(in the rows, 128 means zero)
Known rows, with every step that occurs:
Y -> Z: [103 128 108  55 138 118 151  81 145 112 101 112 108  64 177 126 166  93
 167 156  88 115 132 126 146 140]
P -> T -> Z -> J: [154 172 120 119 110 141 111 131 151 142 170 125 119 144 131  94 125 115
  81 131 146 154 147 152 113 139]
T -> L -> F: [ 98 108 162 139 128 159 123 106 122 120 122 161 168 118 137 102 175 171
 148 130 183 149 150 147  95 107]
F -> L -> T: [ 97 110 123 153 164 106 106 173 109 158  87  57 123 124 174 143 173 152
 162 173  97 159 150 101 124 118]
F -> L -> T -> B: [109 105 177 149 162 122  75 183  64 140  72  73 110 117 140 179 138 152
 206 171 100 155 144 102 150 109]
H -> T -> Z -> J -> L -> F: [151 126 141 174 166 144 141 169  96 169 172 194 179 124 139  92 106 122
  75  94 168 148 103 208  76  96]
J -> L -> T -> B: [127 114 184 146 140 133 106 151  66 107  94 142 157 127 116 190 111 149
 204 139  81 164 112 112 138 133]
Z -> Y -> H -> T -> L -> F: [129  96 213 151 150 157 142 141 120 135 172 166 181 151 105 138 142 117
 144  92 196  98 183 160 105  27]
J -> L: [115 103 143 120 131 113 134 101  84 102 118 118 175 113 140 136 155 123
 149 148 100 163 106 129 119 185]
H -> Y -> P: [ 98 119 111  93  90  78 152  98 142 126  99 103  67  84  74 140 140  98
 149 173 122  62 101  73 187 140]
P -> T -> Z: [182 182 137 101 104 120 122 134 142 120 143 124 122 134 129  94 122 116
 103 153  89 158 140 161 129 138]
P -> T -> B: [162 158 193  89 106 135 105 149  79  95 145 105 137 139  94 177 118 115
 171 172 108 158 167 126 185 183]
T -> Z: [141 140 129 109 110 124 105  98 144 119 116 148 104  81 139  89 153 116
 135 160  88 152 113 155 120 115]
J -> L -> T: [117 119 122 144 143 117 132 143 105 123 109 120 174 135 147 154 149 147
 161 139  83 164 110 113 113 142]
L -> T -> Z: [144 152 108 126 119 124 110 134 163 138 107 146 105 105 152 115 146 142
 149 153  74 151 115 140 107  67]
P -> T: [155 160 134  85 107 115 135 141 120 118 155  90 150 153 125 136 159 114
 126 173 117 153 169 125 155 187]
Z -> T -> L -> F: [120 136 146 169 102 188 116 117 117  84 112 156 191 156 147  85 139 149
 123 118 216 160 157 175  80 116]
H -> T -> B: [140 133 212 120 113 137 129 170  65 110 138 125 124  98 106 170 147  83
 190 209 128 144 155 163 193 124]
F -> L: [ 98  93 146 136 154 110 109 137  87 141  94  59 122 101 156 121 185 127
 144 176 117 157 142 125 138 159]
L -> T -> P: [ 85 108  37 122 147 121 105 148 144 141 168 126 112 107 165 160 173 129
 169 167  67 148 127  78 125 121]
Y -> P: [ 76 119 117  94 103 133 126  89 134 110 100 132  80  94 102 115 181 103
 142 174 111  93 112  86 171 164]
J -> L -> F: [130 100 139 118 163 116 124 130  76 125 124 160 199 118 134 124 142 160
 136 108 117 159 111 138 100 181]
H -> Y -> P -> T -> Z -> J -> L: [153 160 115 146 106 103 155 115 137 148 139 121  95 151  66 109  39 109
  58  85 139  75  77 117 131 139]
Z -> Y -> P -> T -> L -> F: [125 116 159 143 105 166 137 131 135  97 146 152 136 202  77 126 114 176
  94  78 218  78 184  97 156 166]

Rows:
[ 55  91  15 123 199 137 135 115 146 161 162 132 126 103 209 157 117 113
 135  79  81 126  86  83  88 121] => Y -> Z -> J -> L -> T -> P
[ 90 101 121 143 141 139 129 104  98 132 143 121 170 126 137 133 159 121
 121 123 152 163 108 122 108 187] => Z -> J -> L
[121 119 125 151 137 146 116  91 121 138 131 153 142 109 147  97 123 121
 100 100 130 165  82 158  82 136] => T -> Z -> J -> L
[123  88 150  78 134 117 109  91 133 117 140 110 137 124 108 166 159 108
 169 113 108 115 149  87 143 115] => Z -> Y -> H
[149 148  83  87 104  86 170  98 158 102  90  80 112  98 153 135  78  71
 149 151 135  93 121 150 152 128] => H -> Y -> Z -> T
[180 119 152 144 111 113 141 163 136 117 151 136 110 128 121 128 127 106
 111 158 148 129 151 170 164 110] => H -> T -> Z -> Y
[131 127 126 167 160 114  94 162 132 163  77  93  95 109 176 101 144 153
 139 148  76 156 121 140  97  67] => F -> L -> T -> Z
[112 148  91 145 130 145 103 136 179 159 131 144 103 113 158 105 145 143
 129 133 131 148 120 137  95  67] => L -> T -> Z -> J
[141 150 170 129 120 158 135 142 121 118 154 136 188 167 125 109 147 169
 119 123 186 150 185 153 102 132] => P -> T -> L -> F
[130 111 120 147 165 144 102 115 112 154 146 197 172 116 141  83 111 161
  88  62 150 155  82 167  60 129] => T -> Z -> J -> L -> F
[146 173 101 118  91 103 144 122 180 153 151 113  55 133  65 105  74 100
  72 123 159  65 104 114 154 119] => H -> Y -> P -> T -> Z -> J
[142 155 114 142 145 156 117 130 127 149 152 193 146 159  91  78  73 149
  38  40 150 106  91 141  91 157] => Y -> P -> T -> Z -> J -> L -> F
[146 118 138 146  96 129 148 144 145 110 131 157  68 122  91 112 117  91
  93 145 141  73 125 141 189 115] => H -> T -> Z -> Y -> P
[128 155 174 135  95 160 145 117 127 101 138  95 159 165 133 111 162 129
 131 164 166 156 183 146 125 136] => P -> T -> L
[162 160 134 144 131 141 129 123 118 138 162 130 160 158 130 102  92 122
  70  92 133 168 114 161  89 160] => P -> T -> Z -> J -> L
[131 158 122 147 117 158 129 100 127 130 141 148 116 155  99  88  87 111
  51  83 126 109  92 135 113 162] => Y -> P -> T -> Z -> J -> L
[ 88 113 108 155 153 131 129 142 117 151 133 122 169 144 152 156 149 147
 132 120 138 158 115 105  95 140] => Z -> J -> L -> T
[167 114 107 141 121 116 110 147 167 121 123 140 105 141 139 145 118 166
 142 122 115 138 134 117 134 102] => L -> T -> Z -> Y
[105 100  95  97 154  80 182  85 135 147 114  84 127  91 149 151  88  95
 139 102 135  90  84 121 124 135] => H -> Y -> Z -> J -> L
[129 150 154 131  98 112 160 130 148 130 133 126 119 158  59 114  94 152
 109 116 195  59 150 111 144 109] => H -> Y -> P -> T -> L -> F
[136 140 118 129 116 128 171  96 160  98  93 128 152 120 153 104  69 122
 136  96 207  86 136 173  99  72] => H -> Y -> Z -> T -> L -> F
[106 117  72 117 166  78 183 122 153 166 111  88 129 110 161 175  80 122
 153  97 125  86  90 108 115  98] => H -> Y -> Z -> J -> L -> T
[102 152 155 132 108 171 136 122 133 114 133 160 138 164  89  94 140 157
 102 113 178  94 161 120 128 135] => Y -> P -> T -> L -> F
[131 123  93 139 107 127 113 126 183 116 100 163  57 136  99 131 116 156
 124 112 112  82 114  81 159  98] => L -> T -> Z -> Y -> P
[ 86 118  80 119 177 133 154 111 139 148 113 119 145 116 191 152 128 122
 140  94 114 125 109 115  95 114] => Y -> Z -> J -> L -> T
[101 107  84 123 141 123 138 169 109 141 195 126 117  96 149 140 174  64
 138 202 104 144 142 133 159 130] => H -> T -> P
[139 126 121  99  92 121 138 131 140  97 144  98  98 178  75 157 130 127
  99 126 149  87 165  65 208 224] => Z -> Y -> P -> T
[155  94 124 177 161 100  96 174 131 147  89  85  94 143 161 138 115 177
 135 110 115 144 145 116 127  95] => F -> L -> T -> Z -> Y
[152 181 126 104  90 138 124 111 154 115 125 143  75 125  94  83 117 102
  90 142  84  98 118 133 155 143] => Y -> P -> T -> Z
[131 157 181  90  89 152 109 129  95  94 120 123  86 135  56 158 115 103
 152 161 109 101 147  94 204 185] => Y -> P -> T -> B
[154 121 133 113 140 121  96 115 175 141 126 149 105 128 125 149 111 134
 162  80  72 119 125 111  99  20] => L -> T -> Z -> Y -> H
[171  98 121 163 138 113 125 137 129 111 113 146 141 154 144 154  89 173
 128  84 102 147 109 123 110 123] => J -> L -> T -> Z -> Y
